Each row comes from the steps of one path. Every step used is in the known rows, and no mark comes twice. Write the path behind each row, first mark first.
Known rows:
l > r > q > d > v: [ 2.762 -0.098 -1.114  3.266 -2.079 -2.237 -2.808  5.233  1.986  0.911
 -1.319  2.211  3.306  2.026  0.872  0.730 -0.925 -2.574 -1.876 -2.746
  0.594  1.932]
l > n > d > r > q > t: [ 4.443 -0.845  2.425 -2.090 -0.204 -3.802  2.440 -4.077 -1.615  1.673
 -1.994 -4.531 -3.079  0.305 -0.578  0.406 -0.221  2.912  3.731  3.121
 -1.313 -1.860]
d > r > q > l > v: [-2.540  0.824  5.158  0.396  0.663  1.198  2.595 -4.103  0.516  2.589
  2.197 -4.656 -0.950 -2.309  0.874 -3.431 -3.676 -1.211  0.731  6.341
 -3.036 -2.979]
q > l > n: [-3.424  1.884  1.273 -0.538  1.280  7.165  0.085 -1.764 -0.641  2.354
 -1.968 -1.884 -5.107 -2.052 -0.754 -2.495  0.754 -0.814 -1.005  5.511
 -0.875 -2.418]
q > t > d > r: [ 1.675 -0.675  0.726 -0.339 -0.557 -0.212  1.977 -4.433 -2.907 -0.693
  1.456  1.259  1.056  4.357 -1.587  1.514 -0.792  1.913  1.557 -0.255
 -1.264 -1.159]
q > l > n > d > r: [-2.510  1.448  3.624 -2.916  0.416  6.242  2.312 -3.728 -1.766  2.863
 -1.344 -5.447 -7.309 -5.953  0.787 -3.074 -1.268 -0.434  2.000  8.319
 -1.335 -3.984]
d > v > l > r > q: [ 0.526  0.382 -2.695  0.501  0.482 -2.321 -0.986  5.631  3.344 -0.828
 -1.032  0.474  3.659 -1.402  2.398 -0.538  0.756 -0.913 -1.683 -2.754
  2.529  2.824]
t > d > r: [-0.709  0.270  1.392 -0.716 -0.902  2.629  0.924 -3.474 -2.689  0.066
  1.345  0.078  0.219  1.499  0.255 -0.147 -1.718 -0.173  1.863  1.935
 -0.683 -1.842]
v > l > n: [-3.509  0.362 -1.062 -2.351  1.005  1.603 -0.031 -1.250 -1.615 -0.468
 -0.299 -0.665 -2.337 -0.301 -1.715 -0.127  2.968  0.709  1.358  1.818
  1.326 -0.833]
t > d > v > l: [-2.188  1.364 -2.582 -0.812  0.273  2.733 -1.231  2.064 -0.410 -3.477
  1.093  4.246  1.351 -0.515  0.930  1.671  1.136  0.766 -1.433 -2.750
  1.777  1.400]
l > v: [-3.499 -0.508  2.340  0.646  1.237  1.975  0.759 -4.436  0.844  1.330
  3.136 -1.360 -2.434 -0.527 -2.758 -0.486  0.319 -1.392 -0.570  1.099
 -3.228 -2.273]
v > l > n > d > r > q: [ 0.321 -0.018  1.679 -3.792  0.120 -3.095  2.276 -2.039 -2.238  0.469
 -1.065 -4.897 -2.524 -3.245  1.328 -0.646 -0.011  1.318  4.876  4.640
  1.199 -1.500]
l > n: [-1.729  0.616  0.284 -0.770  0.495  3.641 -0.674 -1.957 -0.656  1.564
 -1.349 -1.080 -3.661  0.334 -1.973 -0.737  1.620  0.062  0.231  2.657
 -0.696 -1.937]
d > r > q: [ 0.704 -1.219  2.791 -0.661 -1.373 -2.123  1.584 -2.133 -0.023  1.553
  0.741 -3.459  0.715  0.162  1.205 -2.502 -3.130  0.368  2.251  2.692
 -0.737 -1.565]
n > l: [ 0.379 -1.023  1.802  1.377  0.241  1.976 -3.167 -1.344 -0.920 -0.093
  1.634 -0.544  0.423  0.340 -2.471 -2.460 -0.414 -0.823 -0.747 -0.398
 -1.045 -0.724]
q > d > v: [-1.303 -0.685  0.198  0.901 -2.564  2.300 -2.800  1.713  0.159 -0.666
  1.127  2.790 -0.244  0.526 -0.904  0.233 -0.926 -0.636 -1.327 -1.948
 -0.796 -0.555]
r > q > t > d > v > l: [ 2.967  0.294 -2.932  0.210  0.474 -3.638 -0.243  2.465  0.195 -3.661
 -0.228  4.301  4.115  3.478  0.857  3.466  0.865  3.799 -1.190 -5.062
  1.373  3.193]
r > q > t: [ 3.137 -1.699  0.241  1.158  0.138 -4.526  1.618 -1.899  0.866  0.862
 -0.662 -0.315  0.803  3.322 -1.379  0.447 -0.151  2.253  0.025 -2.004
 -1.376  0.671]
d > v: [-1.893  0.169  0.054 -0.117 -0.668  4.168 -1.566  1.418  2.409 -0.421
  0.562  0.683 -1.142 -2.489  0.172 -1.300 -0.403  0.214 -2.347 -0.975
 -0.719 -0.300]
v > l: [-3.757 -1.127 -0.834 -1.710  0.564 -0.170  1.268 -1.374 -0.450 -0.821
  1.747 -0.096 -0.807 -1.260 -0.954 -0.670  1.174  0.098  0.748 -0.085
  0.744 -0.113]
l > n > d: [-0.803  0.274  0.930 -1.809  0.988  3.112  0.475 -2.777 -0.722  2.058
 -2.178 -2.714 -6.888 -3.293 -1.500  0.353  1.897 -0.064  1.273  3.096
 -1.145 -2.080]
n > d > v: [-1.131 -0.121  0.592 -0.941 -0.245  3.488 -0.334  0.486  2.202 -0.064
 -0.097 -1.059 -4.050 -6.043  0.757 -0.763 -0.346  0.101 -1.442 -0.474
 -1.217 -0.520]

Write each row's path:
[ 4.356 -0.235 -0.681  2.077  0.593 -3.926  0.904 -1.881 -0.938 -0.331
 -1.137  2.499  1.873  5.649 -0.881  3.131  0.176  2.474  0.060 -2.674
 -0.817  1.385] => r > q > t > d
[ 1.376  0.062 -2.092 -0.189  0.794 -3.181  0.231  5.119  3.452 -0.153
 -1.828 -1.212  0.462 -5.025  2.950  0.438  0.876 -0.899 -0.959 -2.182
  2.075  2.647] => n > d > v > l > r > q
[ 5.715  0.236 -2.008  3.537  1.172 -4.412  0.995  0.359  0.217  0.836
 -2.337  2.498  3.251  6.227 -0.664  3.485  1.233  0.014 -0.939 -3.587
  0.097  2.425] => l > r > q > t > d
[-1.796 -0.514 -2.805  0.531 -1.498 -0.486 -2.406  4.510  0.453 -1.259
  0.855  3.349  2.525  0.588 -0.252  1.281  1.281 -2.547 -1.227 -3.369
  2.170  1.406] => q > d > v > l > r
[ 0.308 -0.654 -2.072  0.712  1.060 -4.587  1.090  2.252  1.452  0.834
 -0.740 -0.841  2.627  0.280  0.742 -0.106  1.043 -1.652  0.342 -0.992
  2.243  2.382] => v > l > r > q
[ 0.344  1.747  2.389  0.579 -0.174  2.220  1.897 -1.764 -1.779  1.162
 -0.569 -1.109  0.433  0.016  2.890 -1.916 -3.574 -0.215  0.873  4.774
 -0.715 -1.119] => t > d > r > q > l
[ 4.564 -0.481  0.421  3.690  0.483 -2.540 -3.511  2.219  0.918  1.710
 -1.137 -1.237  3.646  1.858 -0.620 -1.903 -0.232 -2.294 -1.076 -1.352
  0.356  1.585] => n > l > r > q
[ 1.323 -1.694  1.212  1.830 -2.091 -3.787 -0.595 -0.649 -0.925  1.276
  0.018  0.761  0.505  3.180 -0.959  0.653 -1.578 -0.834  1.398 -0.345
 -1.091 -0.099] => r > q > d
[ 1.897  1.903 -3.614  1.443  0.796 -1.584 -1.579  5.673  1.693 -1.931
 -1.650  3.324  4.692  1.068  2.928  2.150  0.992 -0.748 -1.900 -3.635
  3.220  3.760] => t > d > v > l > r > q
[-0.477  1.552 -1.006  0.780 -0.158  5.072 -2.050  1.596  0.530 -1.528
  0.010  3.586  0.290 -0.026  0.649  0.896 -0.030  0.249 -2.353 -2.071
 -0.467  0.318] => t > d > v
[ 1.729 -1.505  3.526 -1.549 -0.972 -2.762  2.924 -2.982 -0.098  2.003
  0.005 -5.130 -2.279 -3.663  1.540 -1.871 -3.057  0.287  3.323  3.201
 -1.276 -1.676] => n > d > r > q
[-2.371 -0.243  1.245 -4.875  0.146  0.659  2.065 -3.321 -2.771  0.164
  0.117 -4.284 -4.600 -4.108 -0.293 -0.763  1.047  0.666  4.405  4.666
  0.760 -2.612] => v > l > n > d > r
[-0.291 -0.875 -1.004  0.112 -2.139 -3.522 -1.821  3.693  0.265 -2.167
  0.995  2.535  2.879  0.910  0.836  0.891 -0.724  0.330  0.083 -2.679
  1.476  1.487] => r > q > d > v > l
[ 3.064 -0.516 -3.299  0.700  0.612 -5.135 -0.169  4.526  3.156 -1.488
 -0.796  1.331  4.512  1.601  0.720  1.121  1.537  1.332 -2.225 -4.821
  2.118  3.701] => d > v > l > r > q > t
[-1.473 -1.915  2.529 -0.636 -2.944 -0.023  0.200 -3.210 -2.983  0.573
  2.566 -0.597 -0.242  1.860 -1.413 -1.037 -2.539 -0.998  2.825  1.897
 -1.323 -2.854] => q > d > r
[ 0.463  1.937 -3.718 -1.446  1.005  1.836 -1.571  1.058 -1.692 -3.690
 -1.151  4.748  0.666  3.339 -1.291  3.967  3.781  3.504 -1.087 -3.073
  1.759  1.330] => q > t > d > v > l > n
[-3.224  1.453 -1.813 -2.612  0.314  3.807 -1.983  2.000  0.509 -1.892
 -0.552  0.724 -1.376 -1.935 -0.150 -0.350  2.435  1.055 -0.872  0.139
  1.935  0.035] => d > v > l > n
[-1.150  0.552  1.789  1.179  0.656  1.570  1.525 -0.520  1.268  2.281
 -1.087 -2.096 -1.859 -1.910  1.153 -3.067 -2.217 -0.510 -1.287  3.291
 -1.215 -0.645] => r > q > l
[ 1.255 -0.695  0.367  1.678 -2.668 -1.530 -2.744  2.863  0.929 -0.106
 -0.083  2.272  1.826  1.506  0.489  0.288 -1.967 -0.291 -0.895 -1.889
 -0.387  0.582] => r > q > d > v
[-2.563  0.829 -0.008  1.921  1.439  4.808  1.218  0.410  1.760  2.945
 -1.108 -1.286 -1.806 -2.372 -0.022 -2.639 -0.035 -3.532 -2.696  2.401
 -0.405 -0.356] => q > l > r
[ 2.849 -1.354 -2.610  0.988  1.263 -7.083  2.099  1.059  1.121  0.150
 -0.786  0.113  3.554  3.131 -0.772  1.485  1.873  0.407  0.038 -3.544
  1.528  2.793] => v > l > r > q > t
[-0.999  0.293  3.419 -0.208 -0.501  1.495  2.415 -1.942  0.167  2.417
  0.234 -4.070 -0.752 -2.216  2.510 -4.384 -3.918 -0.168  0.768  5.664
 -1.004 -1.892] => d > r > q > l
[ 1.557  0.931 -4.699  0.748  1.097 -0.542 -0.632  3.184  0.465 -3.053
 -0.290  5.121  3.942  3.080 -0.278  3.844  2.871  0.705 -2.542 -5.886
  1.995  3.132] => q > t > d > v > l > r
[ 1.911  0.570 -1.701  0.788 -0.148  2.228 -1.138  0.360  0.273 -2.446
  0.071  4.762  0.908  3.075 -0.792  2.838  0.888  2.371 -2.653 -4.249
 -0.852  0.933] => q > t > d > v
[-1.002 -0.624  3.208  1.967  1.467  1.984 -2.997 -3.652 -0.528  0.268
  3.974 -0.842  0.069  0.354 -3.706 -1.591  0.098 -1.566 -0.920  0.187
 -3.090 -2.017] => n > l > v
[-0.039  0.321 -3.392 -0.826  0.481  0.039 -0.360  1.073 -0.643 -4.193
  1.079  5.037  2.239  2.550 -0.456  3.327  1.997  2.864 -1.526 -5.040
  1.086  1.880] => q > t > d > v > l
[-1.558  0.383  5.970 -0.307  1.278  0.411  3.764 -4.714  0.548  2.818
  1.341 -6.217 -4.080 -5.880  1.546 -2.649 -3.441 -1.257  1.650  6.811
 -3.860 -3.236] => n > d > r > q > l > v
[-2.659  0.619 -1.605 -1.670 -1.510  1.971 -3.291  2.296 -1.631 -1.965
  0.233  2.888 -0.477  0.987 -1.164  1.400  2.022  0.282  0.237 -0.644
  1.550 -0.292] => q > d > v > l > n
[ 0.676 -1.561 -1.669  1.832 -0.844 -6.574 -0.020  2.304 -0.641  0.521
 -0.261  1.228  3.420  3.123 -0.536  1.614  0.558 -2.547  1.281 -1.976
  2.070  1.895] => v > l > r > q > d
[-1.197 -1.549  3.196 -2.485 -0.722  1.029  2.698 -4.101 -0.780  1.558
  1.452 -4.434 -4.307 -4.595  0.404 -1.906 -2.097 -0.363  2.812  3.445
 -1.706 -2.941] => n > d > r
[-0.847  1.775 -3.914  0.726  0.826  2.230 -1.660  4.471  1.003 -2.496
 -0.375  4.070  2.938  0.228  1.260  2.141  2.111 -1.338 -2.160 -3.572
  2.602  2.481] => t > d > v > l > r
